Every row comes from one small tree of marks. Brackets hold a mark, then the marks that hang from it, in the order of their numbers. Every link used is in the known rows. Which tree was each row made from?
Known rows:
[z_19 [z_960 [z_291 [z_280 z_704]]]]: [-4.10  0.76  2.70 -0.31  3.75  1.80  1.63  0.85  2.12  0.17  5.54  2.09
  1.34 -1.27  3.27 -3.16  0.68  1.34  0.12  0.47  1.20]
[z_280 [z_704 z_143] [z_773 [z_960 z_19 z_291]]]: [ 3.39  1.01  0.06  0.18  1.98  2.19 -2.30 -2.88 -1.94  1.21 -2.51 -3.72
 -2.29  0.62 -2.00  4.21 -3.69 -3.06 -4.20 -0.77  1.53]
[z_773 [z_960 [z_19 z_280] z_291]]: [ 1.43 -0.95  1.33  2.39  1.65  2.64 -6.19  0.44 -5.55 -0.16  3.42 -1.79
  0.42 -0.06 -3.29  2.17  0.17 -2.16 -1.91  1.70 -3.79]
[z_19 [z_960 z_291 [z_773 z_280]]]: [-2.04 -2.97  3.42 -0.54  2.01  2.60 -1.71 -0.22 -4.40  5.36  6.38  3.87
  6.37  4.10  0.79 -2.34  0.17 -3.36  2.51  0.08 -1.14]
[z_960 z_19 z_291]: [ 0.09 -0.71  0.99  0.07  3.24  2.13 -0.62 -2.72 -2.47  0.17  6.56  0.07
  1.96 -3.37 -2.62  4.39  5.69 -2.89 -1.29  3.43 -0.54]
[z_19 z_280 [z_960 z_291]]: [ 0.42 -1.31  0.91  0.98  0.56  0.78 -3.98  4.66 -0.72  1.26  6.04  3.37
  1.43 -0.81  0.41 -1.04  1.50  0.48  1.12  1.35 -2.19]
[z_19 [z_280 z_291 [z_704 z_143]]]: [-0.93  0.56 -4.10 -3.44 -2.85 -2.65 -1.81  2.23  5.13 -1.54 -3.97 -1.74
 -1.30 -0.21  2.27 -0.75 -1.59  3.95  0.94  0.68 -2.15]
[z_960 z_19]: [-0.24  0.25 -1.74  0.65  3.24 -0.74  1.21 -2.51 -0.88 -1.77  4.09  2.23
  2.64 -3.07 -0.94  2.62  8.01  0.12  0.69  3.60 -2.13]
[z_773 [z_280 z_19 [z_704 z_143]]]: [-4.22  0.46 -3.89 -0.66  2.20 -3.07  3.43 -0.25  3.79 -4.10 -0.67 -1.66
  0.45  0.23  0.37  0.09  2.59  5.83  3.38  0.90  0.81]
[z_19 [z_280 z_773] z_960]: [ 1.97 -0.25 -0.01  2.28 -1.63 -2.40 -1.86  4.81  0.42  1.01 -0.72  5.26
  2.00  0.68  0.37 -3.58  0.21  2.18  1.07 -1.34 -2.36]
[z_291 [z_280 z_19 [z_704 z_143] [z_773 z_960]]]: [-0.75  3.24  1.25  0.02 -1.82 -2.19  4.29 -1.02  1.47 -1.56 -5.02 -3.12
 -5.36 -0.46  0.02 -1.30 -4.43  1.40 -1.03 -2.13  2.42]
[z_704 z_143 [z_280 z_291 [z_773 [z_960 z_19]]]]: [ 7.91  0.77  1.50  0.37 -5.30  2.14 -1.80 -3.52 -2.69  0.07 -8.69 -3.61
 -1.70 -1.99 -0.87  3.39 -3.26 -7.69 -4.64 -2.47 -1.14]
[z_280 z_773]: [ 1.68  0.28  0.21 -1.25 -2.17 -2.63  2.98 -1.06  0.52  1.50  0.31  3.69
  1.32 -1.19  0.44 -0.68  4.11  0.92 -0.08  1.62  0.21]
[z_773 [z_280 [z_19 z_960] z_704]]: [-6.56  0.27 -3.22  2.73  7.32  0.08  2.77  2.30  4.76 -3.96  2.18  2.74
  3.73  0.68  0.42 -2.07  2.81  5.74  4.69 -1.00  0.93]
[z_19 z_280]: [-0.28 -0.93 -2.03 -0.25 -1.88 -3.44 -0.77  2.59  0.01 -1.10  2.66  2.40
  1.73 -0.55  1.27 -2.20  5.17  4.64  2.00  3.13 -3.57]
[z_19 [z_280 z_291 [z_773 z_960]]]: [ 2.45  1.61  1.87 -1.22 -4.74  0.07 -3.53  0.98 -0.61  2.04 -5.72  0.31
  0.06  0.89 -1.63 -2.08 -4.96 -2.05 -1.36 -1.40 -4.06]
[z_291 [z_280 [z_704 z_143] [z_773 z_960]]]: [ 1.29  2.93  1.70 -1.76 -3.09 -2.45  2.67 -2.08  0.25  0.11 -5.20 -1.60
 -2.49  0.77  2.98 -3.56 -3.44  1.33 -2.25 -1.18 -0.36]
[z_960 z_19 z_291 [z_773 [z_280 [z_704 z_143]]]]: [-2.59 -3.02 -0.49 -0.82  2.64  0.97 -1.63 -3.28 -3.90  1.99  1.42 -3.44
  3.93  5.10 -0.61  1.83 -1.49 -1.51 -0.11  0.06  0.04]
[z_19 [z_280 z_291 z_704 [z_773 z_960]]]: [-0.06  1.56 -0.76 -0.84 -1.79  0.32 -2.95  1.48  2.69  0.18 -7.23 -1.06
 -0.22  2.69 -0.01 -3.03 -6.49  1.70 -1.59 -2.57 -1.78]
[z_280 z_704]: [-2.97 -0.08 -4.22 -1.69  3.25 -1.80  2.99 -0.53  4.27 -1.97  2.48  2.88
  1.18 -0.57  3.80 -1.32  6.39  6.29  1.74  3.10  0.86]

Write each row's tree:
[ 3.14  0.25  0.53  0.84 -3.62 -2.08 -2.40  1.85 -2.45  1.14 -2.81  1.63
  0.22  1.71 -0.49 -2.95 -1.43  1.69 -0.81 -0.08 -3.23] -> [z_19 [z_280 [z_773 z_960]]]
[-1.82  0.75 -5.21 -1.41  1.74 -3.00  4.16  0.71  5.33 -3.45  0.58 -0.66
 -4.20 -2.49  1.60  2.26  4.26  5.21  2.89  2.14  3.33] -> [z_280 z_19 [z_704 z_143]]
[ 1.67  0.76 -3.13 -2.47 -1.75 -3.88  2.99 -0.67  3.61  0.05 -3.34  0.48
 -1.29  0.07  2.61 -0.26  1.32  3.84 -0.31  0.61  2.02] -> [z_280 [z_704 z_143] z_773]
[ 3.55 -0.09 -0.30 -0.97 -3.35 -0.41 -4.45  2.21 -0.94  1.58 -4.03 -3.50
 -3.28  3.00 -0.02 -0.45 -6.53  1.37 -2.90 -1.11  0.31] -> [z_19 [z_280 [z_704 z_143] [z_773 [z_960 z_291]]]]
[-3.80 -0.09 -0.65  0.30  1.21 -1.63  4.20  1.79  1.47  0.28  1.17  1.10
 -2.85  1.13  3.39 -2.60 -1.73  1.12  3.85 -2.20  2.88] -> [z_291 [z_280 [z_19 [z_960 z_773]] [z_704 z_143]]]
[ 3.48 -2.17  2.56  3.74 -1.14  2.95  1.40  2.68 -0.18  0.02  1.41  1.20
 -1.73 -2.49 -1.32  2.09  0.09 -3.71 -1.39 -2.77  5.94] -> [z_704 [z_280 [z_19 [z_960 z_291]] z_773]]
[-4.34 -2.76 -0.66 -1.53  0.77  0.03  1.21 -0.95 -1.03  1.53  2.16 -3.13
  0.14  4.19 -0.47  1.09 -2.54  0.52  2.16 -0.49  3.81] -> [z_960 z_291 [z_773 [z_280 z_19 [z_704 z_143]]]]
[-2.27  1.71  5.90  0.03 -0.15  2.35  2.02 -1.66 -3.12 -0.01  5.47 -1.71
 -3.19 -3.17 -2.11  0.52 -0.01 -3.09 -0.66  1.44  0.98] -> [z_773 [z_960 [z_291 [z_280 z_19]]]]
[-4.72  1.55 -2.34 -2.41  0.83 -0.96  2.57 -1.28  5.76 -2.79 -3.29 -3.06
  0.38 -0.57 -1.03  1.15 -1.03  2.26  2.73 -0.29  0.25] -> [z_773 [z_280 z_19 z_291 [z_704 z_143]]]
[ 2.52  2.73  2.11 -0.14  0.47  2.97 -1.37 -4.25 -1.46  1.68 -3.97 -0.11
  1.23 -1.67 -3.98  2.66 -2.26 -6.53 -2.84 -1.15 -2.56] -> [z_280 z_291 [z_773 [z_960 z_19]]]
[-0.67  1.81  6.03  0.75  1.62  3.35 -0.88 -4.26 -6.07  0.31  5.05 -1.87
  0.74 -2.44 -2.22  0.90  0.82 -5.29 -2.91  1.83 -2.71] -> [z_773 [z_960 z_19 [z_291 z_280]]]
[ 6.31 -1.81  3.32  2.97 -1.49  4.03 -2.00 -2.75 -6.38  0.27 -1.09 -2.49
  0.21 -0.68 -2.00  2.88 -0.42 -6.48 -5.81 -1.27  1.34] -> [z_704 [z_280 [z_773 [z_960 z_19 z_291]]]]
[ 0.29  0.94 -0.03  2.49  1.82 -0.58  3.26  2.27  2.69  0.21  1.44  4.98
 -0.81 -2.44 -1.88  0.67  2.21 -0.29  2.23 -1.55  2.76] -> [z_280 [z_19 z_960] z_773]
[ 3.07 -2.34 -0.56 -0.44 -3.97  1.48  1.24  1.56  0.85  1.59 -2.04  0.34
 -3.63 -1.11  2.41  1.69 -1.70 -6.09  2.35 -2.91  3.00] -> [z_704 z_143 [z_280 [z_19 [z_960 z_773]] z_291]]
[-2.98  1.44 -1.90 -4.44 -0.08 -1.31  0.69 -2.35  4.79 -0.96 -3.70 -1.84
  3.18  0.48  2.00 -1.06 -0.04  2.15  1.46  0.89 -2.60] -> [z_773 [z_280 z_291 [z_704 z_143]]]
[ 3.38 -0.36  3.37  0.21 -3.72  0.89 -4.25  1.51 -4.05  2.92 -0.14 -0.27
 -0.41  1.84 -2.01 -0.93 -3.72 -1.60 -2.57 -0.26 -1.64] -> [z_19 [z_280 [z_773 [z_960 z_291]]]]
[ 1.65 -2.61  0.81  2.99  1.04  3.34  1.21  2.83  0.30 -1.44  5.24  1.38
 -1.78 -3.90  0.48  2.21  4.02 -2.28  0.59 -0.39  4.49] -> [z_704 [z_280 [z_19 [z_960 z_291]]]]
[-3.21 -3.32 -4.80  2.06  2.85 -1.60 -2.04  1.40 -1.83 -0.83  0.78  0.02
  2.90  5.08  0.57 -1.38  0.90  3.87  1.48 -0.10 -1.40] -> [z_960 [z_19 [z_280 z_704]] z_773]
